Known rows, with every step that occurs
kene -> legi -> gegev -> mezage -> tudop: [ -2 -30 -28 -23 -45   4 -33  17   6 -17  10   0  -8  -9  10  -3  27  -5
  39  15]
samal -> kene -> legi: [  7  14 -20 -18 -10  -3  16 -21  -4  -1  26 -31 -11   4 -12   3  15  11
  10   0]
kene -> rusobe: [ 21  14   7 -24 -16  -2 -11   0  -2  -9  44 -55  -9 -27 -23   4  -4  -1
  -6 -30]
mezage -> tudop -> filud -> gegev -> legi: [ -1  -4  -2  17 -48 -14 -25  -4  -8 -45  37  -3 -41 -34   8  -4  22 -13
  27  18]
gegev -> legi -> kene: [  1  -2  26 -20 -16 -25  10  -2   5  11  45 -42 -15  -7 -15   6  27  -8
  18 -17]
rusobe -> kene: [ 16  -1   3  -4 -25 -14   7  -7 -10 -23  32 -48 -25 -17 -47   2   1  -5
  -6 -40]
kene -> legi -> tudop -> filud: [-26   5 -15 -10  -8 -15  -2 -17 -19 -12  16 -19 -34 -12  21 -16  23  13
  22   4]
rusobe -> kene -> legi -> tudop -> filud: [-23   2 -13  -1  -3 -22   4 -26 -35 -19  10 -24 -39 -13  -6  -6   9  11
   2 -12]
mezage -> kene: [-10  -2  13   0 -43  -2   5   8  -2 -23  37 -39 -20 -17 -20   4  -3  -6
  14 -17]
gegev -> legi: [ 10   2   3  -3 -20 -22 -10   5  -2  -1  52 -31 -30 -15  -9   4  28  -1
  19 -20]
legi -> gegev -> filud: [  3 -14  -4  -8 -37 -16 -11   8  18   1  41 -21  -4  -2 -37 -17  16 -18
  31 -18]
samal -> kene -> rusobe: [ 23  25   7 -24   1  -3  10 -26   0   2  41 -59  -2 -11 -32  14 -16  -5
 -25 -13]
mezage -> tudop -> filud: [ -4 -12  -4   1 -34 -12   2  -5  -5 -50  24 -27 -36 -33   9  -8   7 -10
  23  11]
tudop -> filud: [  3   7  -9  -4 -34  -2   9  -5  -2 -25  21 -42 -26 -17  -9 -11  11  -1
  14  -7]
gegev -> filud -> kene -> legi -> tudop: [-14   6  11  -6   0 -25   0 -15  -7   1  47  13 -13   6  -9 -13  16   3
  47  -1]
filud -> kene -> legi -> tudop: [ -8   6   9 -13  -5  -5   3  -7 -17   2  41  -8 -16   3   1  -1  22  15
  32  -1]
mezage -> tudop -> filud -> kene -> legi -> gegev: [-11 -20 -10   2 -48  12  -3   2 -10 -22  17  -3 -12  -6  16  12  26   4
  55  35]
legi -> gegev: [  7 -14  -6 -18 -44   5  -9  17  10   1  34 -42  -9  -3 -23  -5  22  -3
  17 -20]
filud -> gegev: [ 20  10   0  -8 -51   6 -12   7   7 -25  38 -30 -14 -13 -32 -17  13  -5
  11 -23]
kene -> legi: [  7   3 -17 -16 -27  -1  -4   3  -5 -10  31 -28 -19 -11  -1  -7  27  13
  29 -18]

Rows
[ -7  12  -4  -6 -31  -1 -17  -6   3 -29  10  -6 -18  -4 -12 -31   3 -13
  -2   8]
legi -> tudop -> filud -> gegev -> mezage
[ 13  11  31 -41 -11  -8  11  -9   3   3  36 -67   4 -18 -32   8  -6  -8
  -9 -27]
legi -> kene -> rusobe
[  6 -14 -30 -14 -39   0 -21  10  -6  -1   2 -18  -2   8 -31   7  18   1
  11 -17]
rusobe -> kene -> legi -> gegev -> mezage
[-20  15 -17  -6 -29  -5 -15 -12 -19 -24  18  -5 -28 -11   8 -24  23   9
  18   3]
kene -> legi -> tudop -> filud -> gegev
[  1  -2 -24 -22 -26   5   4  -8   1  18  22 -32   3  14 -15   9  24   7
  14   4]
samal -> kene -> legi -> gegev
[-15  13 -22  -7 -29   0 -25  -7  -8 -24   1   9 -19   0   7 -29  18   2
  13  14]
kene -> legi -> tudop -> filud -> gegev -> mezage
[-11 -27 -35  -3 -42  -8 -20  -5 -14 -34 -13  -4 -19 -13  -5   6  12  -5
  18  19]
rusobe -> kene -> legi -> gegev -> mezage -> tudop -> filud
[-23 -14  -9  -8 -56  11 -13  18  -8   0  22 -24 -10  -1  -9  12  18   6
  32  -5]
mezage -> kene -> legi -> gegev
[ -5  12  18  -4 -40 -14   5  -8   1  -9  29 -27 -19  -7 -19  -4  22 -10
  16   0]
tudop -> filud -> gegev -> legi -> kene
[  7  11  34 -31  -3 -25  -1  -9  -4  19  51 -55  -6 -20 -20  20   9  -5
  -3 -24]
gegev -> legi -> kene -> rusobe
[ -5   7  11  -3 -19 -21 -26   0  -9  -6  57  -8 -33 -13 -10 -14  29  -7
   8 -17]
filud -> gegev -> legi -> tudop
[  4  15  -6  13 -46  -8 -16  -1  -4 -21  38 -17 -33 -17 -10  -8  27  -2
  19  -1]
tudop -> filud -> gegev -> legi
[-26  15 -16 -12  10 -15  20 -38 -21  -2  12 -24 -23   3  13  -6  11   8
   3  20]
samal -> kene -> legi -> tudop -> filud
[-10  -7  22  -1 -40 -20  -1 -10  -3 -33  30 -14 -28 -26  -2  -2  19 -19
  25  17]
mezage -> tudop -> filud -> gegev -> legi -> kene
[-15   8  18   1 -11  -6  17 -14 -10 -13  33 -23 -21  -1  -6  -6   6   0
  18  10]
legi -> tudop -> filud -> kene
[ -1  -4 -13   0 -35   5  -5  -5  -5 -39   5  10 -16  -4  16   5  12   0
  46  44]
gegev -> mezage -> tudop -> filud -> kene -> legi
[ 18  -7  -2  -9 -53   4 -30  10  14 -50  24  -1 -17 -21 -17 -19   3 -20
  16   6]
filud -> gegev -> mezage -> tudop
[-14   0  -7 -21  -3 -15  -9  -6 -15  -3  35 -19 -25 -10  10 -16  27  12
  23 -16]
kene -> legi -> tudop
